What can hang from each mark
kosa: faku kubid tavu
fega: kosa kubid tavu
sepa: faza fega
tavu: faku fega kosa kubid
kubid: kosa
faza: kosa pako
vafib: kosa
faku: kosa tavu

Each row was made from one small tree. The marks that hang from a mark follow it in brackets, in alphabetical order. Every link used is in the known rows. Write each row's tree.
Known rows
tavu(fega(kosa(faku)) kubid): [-7  2 -3  4 -1  4  3  8 -2 12 -2  6  2  1  5  7  0  5  8  3 18  9  2 -9
 17  2 -1  1  4 12  5  6]
fega(kubid(kosa(faku))): [ -5   2  -1   1   6   5   1   5   0  -6  -3   9   0   4  -4   9   2  -3
   4   7  15   5   5 -16   5   3   5   3   1  -1   5   8]
kubid(kosa(faku tavu)): [  0  -1   0  -1   9   0   3   2   3  -5  -2   7  -1   7  -6   9   1  -1
   5  10  26   1   2 -11   4  -7   3   6  -3  -1   5  -2]
vafib(kosa): [ -2   0   2   1 -10   1  -7   1  -1  -3  -4  -2   1  -2  -2  -2   4  -3
  -3   2   5   5  -4   0  -2   1   1  -1   1   1  -1  -2]
sepa(fega(kubid tavu)): [ -3   3  -4   1   3  -1  13   3  -1   2   6   5  -1  -2  -2   4   2  -2
   7  -1   1   4   2 -11  -8   6  -4  -2   5   4   1  11]
faku(kosa tavu(fega)): [ -2   0  -3   4  -7  -1   4   4  -3  22   2   6   1  -5   6   1  -2   0
   7 -13  11   0  -5   5   0   1  -1  -2   2   4   3 -13]
kubid(kosa(faku tavu(fega))): [  0  -2   1   1   9   0   0   7   1   1   1  12   0   6  -2  10   0   0
   9   8  31   6   2 -11   7  -6   2   4   0   5   5  -4]
faza(kosa): [-5  2  0  0 -3 -2  4  0 -4  6  0  3  0  0  1  3 -1  3 -6 -3  4 -2  1 10
  0  2 -1 -5 -1  3 -1  3]
fega(kubid(kosa)): [ -4   3   2   1   6   4   6   6   1  -7   1   3   2   4  -3   4   3  -6
   0   5   8   5   1 -11   1   6   3   1   2  -2   2   7]
kosa(tavu(faku fega kubid)): [-2  1  0  1  6  3 10  7 -1 17 12 -1  6  3  7  4 -6  6 10 -3 30 10  1  2
  8 -6 -3  8  1 12 -2  4]
vafib(kosa(kubid tavu)): [11  0  4  0  0  0  5  1  3  0 -4 -4  2  0 -8  3  6 -1  1 13 11  1 -5 -1
 -3 -3  5  5  0  1  1 -9]
sepa(faza(kosa) fega): [-16   0   1   1   5  -3  12  -1   0   6   7   6  -5  -2   4   7   6   3
  -6  -3   2  -2  -5   2  -4   4  -8 -11   2   3  -2   4]
faza(kosa(faku tavu) pako): [-9  0 -4 -2  3 -3  8  2 -5 12 -4 17  0  0 -2 13 -4 14  3  4 22 -8  1  8
 -4 -4  0 -3 -6  7  3  1]
fega(tavu(faku)): [ 2  2 -3 -2 -4 -2  1  3  3  4  7 -3  1  2  2  0 -5 -2  4 -2 10  6  6 -6
  1  2  1  7  2  8 -2  8]
faku(tavu): [ -1  -1  -2   1 -10   2   2  -2   2   8  -1   0   2   2   1   1  -1  -1
   2  -5   7  -2  -3   3  -6  -2  -1  -1  -1  -5   2  -6]
kosa(kubid tavu(faku fega)): [ 9 -1  2  0  9 -1  9  6  3 13 10 -1  4  4  2  3 -4  5  8  7 20  4 -1 -1
  5 -3  3  9 -1  8 -2 -3]
tavu(faku kosa): [-3  5 -2 -1 -5  0  6 -1  3 10 13 -5  0  0  4 -3 -7  2  3 -3  9  2 -3  3
 12  1  0  9 -2  4 -4 10]
faku(kosa tavu(fega(kubid))): [ -6   2  -3   4  -3   4   8   6  -3  23   3   9   3  -5   6   4   0   1
   9 -13  12   1  -3   0  -3   5   1  -2   3   3   4  -6]
tavu(fega): [ 0  0  1  2  0  0 -3  4 -2  6  3  5  1  0  4  1 -1  2  4 -1  7  5  0  0
  3  1 -1 -1  3  6 -1 -2]
sepa(faza fega(kubid(kosa) tavu)): [-10   3   1   2  13   0  14   7   5  -7   9   5  -4   1  -3  10  10 -10
   3   5   8   8   0 -23  -6   9  -1  -4   9   3   2  10]
faku(kosa): [-2  2 -3  0  2 -2  4  0 -2  8 -1  2 -2 -6  1  1  0  0  1 -7 -4 -2 -2  2
  3  3  1  1  0  3  2 -5]
faku(kosa(kubid)): [ 9  3 -1  1  6 -2  8  0 -1  9 -2 -1 -2 -6 -3  2  2  0  3  0 -9 -2 -1  2
  8  5  6  4  1  4  1 -9]
kosa(faku kubid tavu): [11  0 -1 -1 11  1  7 -2  3  4 -3  4  0  2 -7 10  1  7  8 13 13 -4  3 -7
  4 -7  6  8 -3  1  5 -6]
tavu(faku fega kosa): [-3  4 -1  1 -5  0  3  3  0 16 15 -1  1  0  8 -2 -7  4  6 -4 15  8 -3  4
 16  2 -1  7  0 10 -5  7]
sepa(fega): [-5 -2 -2  1  0 -3  7 -2 -1  1  4  2 -2 -1  0 -1  1  0  2 -1 -2  0 -6 -2
 -2  1 -7 -3  0 -1 -2  3]
tavu(kosa): [ 0  5 -1  0 -3  1  6 -3  1  5  6 -2 -1 -2  0 -1 -1  1  2  1  1 -1 -3  5
  9  0  1  4 -1  2  0  4]
tavu(faku kosa kubid): [-4  8 -3  0 -5  4 11 -1 -1 15 13 -9  3 -1  4  0 -8  3  5 -4 14  9 -1  6
 19  0 -1 10  0  9 -4 14]

Which tree is each row?
[15  8 -2  1 -1 -2 11 -3  2  6  4 -6 -2 -2 -6  3  1 -1  7  9 -1  3  3 -1
 10  4  8  8  3  8  1  3] | fega(tavu(kosa(kubid)))
[-3  7 -1  3 -5  4  8  4 -3 21 16 -4  3 -1  8  1 -8  5  9 -5 21 14 -1  6
 22  1 -2  9  3 15 -4 12] | tavu(faku fega kosa kubid)
[ 2  7 -4 -1 -6 -2  7  0  4  9 13 -5  0  0  3 -1 -6  0  6 -2 11  6  3 -2
 10  2  2 10  1  9 -3 12] | fega(tavu(faku kosa))
[ -5   2  -3   1   6   5  14   4   3   8  -2   2   3   4  -1   9   2   6
   8   7  23   0   1 -10   9  -6   0   5  -2   6   8   4] | fega(kosa(faku tavu(kubid)))
[-1 -1  0 -1 -3  2 -5  0  1  2 -6  6  0  0 -5  6  4  3  4  7 23  1 -2 -6
 -3 -8  1  4 -2  1  4 -6] | vafib(kosa(faku tavu))
[-10   1  -5  -1  -4  -3   0   2  -8  11  -7  16  -1  -2   1  10  -5  11
   0   1  10  -4   3   8   1   3   1  -5  -3   8   1   5] | faza(kosa(faku) pako)
[  5   0  -1   0   9   0  12   2   7   3  -4   2   1   5  -5   8   4   5
   6  17  13  -6   0 -13   8  -2   6   7  -4   2   7  -4] | fega(kosa(faku kubid tavu))
[-1  1  1  3 -3  5 -2  5 -5 12 -3  7  4 -1 -1 10  2  5 11  4 36 12  0 -3
  7 -8  0  3  3 12  4 -2] | vafib(kosa(faku tavu(fega kubid)))
[-7  1  1  1  3  4  3  9 -1 11 12  4  4  1  9  1 -4  4  6 -5 15  8  2 -5
  3  5 -1  4  2  7 -3 10] | tavu(faku fega(kubid))
[ 1  1 -1 -2  6 -5 17  4 -2 16  5  4  3  3 -1  8 -6 11  0  7 17 -5 -2 12
 -2  2  3  3 -5  9 -3  1] | faza(kosa(kubid tavu(faku)) pako)
[-15   0   1  -2   9  -2  12   6   2  14   9   8   1   2   6  10  -2  11
  -3   0  22  -6  -2   7  -7   1  -2  -2  -3   9  -2   3] | sepa(faza(kosa(tavu(faku)) pako))
[-12   1  -1   2   6  -4  14   4   9  -1   6   1  -5   0   2   5  10  -4
   1   4   0   1  -4 -19  -4   8  -5  -5   6   6   3   5] | sepa(faza fega(kosa tavu))
[ -2   3  -5   3  -7   3  11  -1  -4  21  -1  -2   3  -6   2   5  -2  -1
   6 -13   9   1  -2   7   3  -1  -1   1   2   3   4  -5] | faku(kosa tavu(kubid))
[ 9 -1 -3  1 -6  2  2 -4  2 10 -6  2  0  2 -4  9  0  3  7  6  9 -3  2 -4
  2 -2  6  4 -1 -3  4 -8] | kosa(faku(tavu) kubid)
[-16  -1   1   3   7  -2  13   3   7  -1   6   1  -4   0   4   2  10  -2
  -3   3  -3  -2  -9 -14  -1   7  -6  -6   2   0   1   3] | sepa(faza fega(kosa))
[ 10   3  -2   1   1  -3  12   4   6  -1  -3  -6   0   2  -5   3   5  -3
   2  12  -3   1   3 -12   5   9   8   3   4   7   4   1] | fega(kosa(kubid) tavu)
[-7  0 -1 -2  4 -4 12  4 -5 11  0 10  2  0 -1  8 -3  9 -1  2 16 -8 -3 14
 -9 -1 -1 -5 -4  7  1 -1] | faza(kosa(tavu) pako)
[10  4 -1  2 -8  2 13 -6  3 15  4 -7  1 -1 -3  2 -1  1  6  4  3 -3 -5  6
  7  1  5  5 -1 -2  1 -6] | faku(tavu(kosa(kubid)))
[ -4   2   3   3   6   3   3  11  -2  -1   3   8   3   3   1   4   2  -5
   4   3  14  10   0 -10   4   7   2  -1   5   3   1   5] | tavu(fega(kubid(kosa)))
[-12   1  -5   2  -6   7   8   4   5   9  -4   6   3   3   2   7   2   3
   6   1  14  -4  -1 -14  -2   4   2  -1  -1  -4   8   4] | fega(kosa(faku(tavu)) kubid)
[-13   2   0   2   2   4  10  14   3  10  10   2   5   4   9  -1  -2   3
   3  -1  14   6  -2 -12   8  11  -1   3   2   8   0  12] | tavu(faku fega(kosa kubid))
[-1 -2  1  0  5  0  4  6  2 12 12  2  3  4  6  1 -6  5  7 -2 25  4 -1 -1
  1 -5 -2  7 -1  8 -2 -1] | kosa(tavu(faku fega))
[-2 -2 -3  3 -9  2 -6  1 -1 15 -2 10  1  1  4  7 -3  5 10 -4 20  3  1 -3
  1 -4  0  0  1  2  4 -6] | kosa(faku(tavu(fega)))
[ 2  5 -4  0 -4  1  6  3  0  9  7 -6  3  1  2  3 -6  0  7 -3 14 13  8 -4
  7  1  0  8  4 13 -2 13] | fega(tavu(faku kubid))
[-4  3  0  2 14  2 14  9 -3 17  7 11  2 -5  3  5  2  4 10 -6 16  0 -2 -2
 -3  1  1  2  2  8  4 -5] | faku(kosa(tavu(fega(kubid))))
[  1   5   0   0   5   1   6   7   2  -7   1   3   1   3  -5   7   3  -9
   4   6  11   8   6 -16  -2   8   5   2   6   3   3   9] | fega(kubid(kosa) tavu)
